In the rows, 128 means zero.
Known rows, with every step that occurs
B/N/W/F/G/K: [175 161 153 190 153 140 123  88 144 131  94 145  99 156  96 119 141  91]
G/K/J/F/B/N: [113  59  73 105 113  95 110 108 136 109 139 143 129 130 206 118  89 103]
E/W/F/G/K: [157 141 177 173 141 163 123  97 144 126 103 142 113 169 106 112 150 101]
G/F/B/N/W: [134 106  81 146 166  92 130 109 159 103 131 135 122 123 110 168  97 108]
E/B: [118  71 163  93 121 127 123 131  89 174 108 159  85 151 137 125 124 124]
K/J/F/B/N: [103  54  80  91 104 101 119 123 121 118 150 140 134 122 212 127  91 108]
K/J: [148 156 147 107  96 100 164 145  88 167  86 103 138 136 152 115 146 173]
E/B/N/W/K/J: [176 194 128 103 127 111 127 134  96 171 106  88 142  88 103 149 143 167]
G/F/B: [ 98  24 101 126 133 109 114  97 141 138 150 154 131 192 150 142 108 128]
E/B/N/W: [144 130 114 131 161 102 134 125 135 119 110 137 100 102 104 160 104 107]
G/K/J: [168 166 125 134 117  90 148 114 117 152  66 110 132 155 141  99 143 166]
E/B/N/W/K: [155 149 116 143 145 142  94 141 133 139 150 104 134  70  66 175 124 109]
W/F/B: [ 75  19 105 119 106 159 123 145 132 151 134 144 121 182 149 156 122 166]
B/N/W/K/J/F: [111 183 122  98 139 120 135 144 118 109 150 120 146  78 133  99 129 137]
G/F/B/N: [130  33  87 112 135  97 116  98 121 147 148 141 136 130 187 162  87  90]
B/N/W: [142 140 104 155 152 103 144 139 150 105 114 122 120  98 105 161 106 104]
F/B/N/W/K: [141 127  93 159 128 141  90 143 154 118 163 103 148  85  75 176 119 113]
N/W/K: [140 160 123 171 134 153 105 158 151 122 152  98 145  89  47 163 137 124]
J/F: [ 65 107 142 114 126 135 140 155 126  98 157 157 124 122 152  80 120 107]

Rows
[132 128 138 114 181 158 154 148 105 177 101 129 108  94  90 186 126 154] | E/B/N/W/F
[100  95 172  94 153 204 159 173 113 154 124 110 153 106 121 175 140 166] | E/W/F
[126 180 213 125  92 138 145 120  95 125 141 151 110 154 149  63 161  95] | K/J/F/G
[130 135 129 132 176 161 162 156 113 165 105 119 122  89  90 187 128 152] | B/N/W/F
[ 93 165 146  82 129 144 133 154 119 104 160 116 162  91 144  90 138 149] | E/W/K/J/F
[120 128  78 130 143  91 134 125 157  85 128 131 124 117 130 142 101 126] | K/J/F/B/N/W
[114  31  90 108 114 132 120 133 115 153 138 134 129 123 187 171  97 116] | W/F/B/N
[167 205 132 126 117 116 139 147 110 155 108  80 153 101  90 141 153 178] | N/W/K/J
[109  64  82  96 104 112 104 125 124 120 164 130 145 108 197 136  96 108] | W/K/J/F/B/N
[125 101  79 150 138 101 129 127 165  91 128 131 118 124 118 163  98 111] | F/B/N/W
[102 162 127 109 134 107 146 125 126 105 119 142 130 132 155  62 131 141] | G/K/J/F
[167 165 161 196 148 146 128  92 149 129  93 146  96 172  83 111 150 103] | N/W/F/G/K
[ 62  63  98  86  96 136 105 134 152  84 174 136 149 160 173 105 119 156] | E/W/K/J/F/B
[101 187 132 104 135 126 136 149 121 107 148 121 143  95 120  90 139 149] | N/W/K/J/F
[124 134  91 148 139 144  88 144 158 104 175 111 146  78  83 160 118 109] | J/F/B/N/W/K
[ 69  86  82 108 104 119 108 130 156  87 163 142 133 162 147 106 119 159] | N/W/K/J/F/B
[134 191 211 130  94 148 131 123  95 129 153 141 119 138 134  71 167  94] | W/K/J/F/G
[ 67  16 115  99 114 176 123 147 146 124 147 133 139 174 157 163 120 169] | E/W/F/B
[164 139 164 197 115 129 115  90 148 117 101 151 100 184 115  86 144  77] | F/G/K
[186 211 157 146 133 111 153 102 113 155  65 112 119 157 108 105 162 164] | N/W/F/G/K/J
[141 147 161 183 126 130 116  90 153  96 119 164 100 176 123  64 141  71] | J/F/G/K
[163 177 143 113  97 123 135 151  91 177 112  82 157 105 120 133 154 172] | W/K/J
[176 189 170 123 125 127 150 105 109 152  77 109 136 156 132 107 160 161] | E/W/F/G/K/J
[137 211 203 139 108 145 131 120 110 115 150 138 116 136 111  76 165  96] | N/W/K/J/F/G
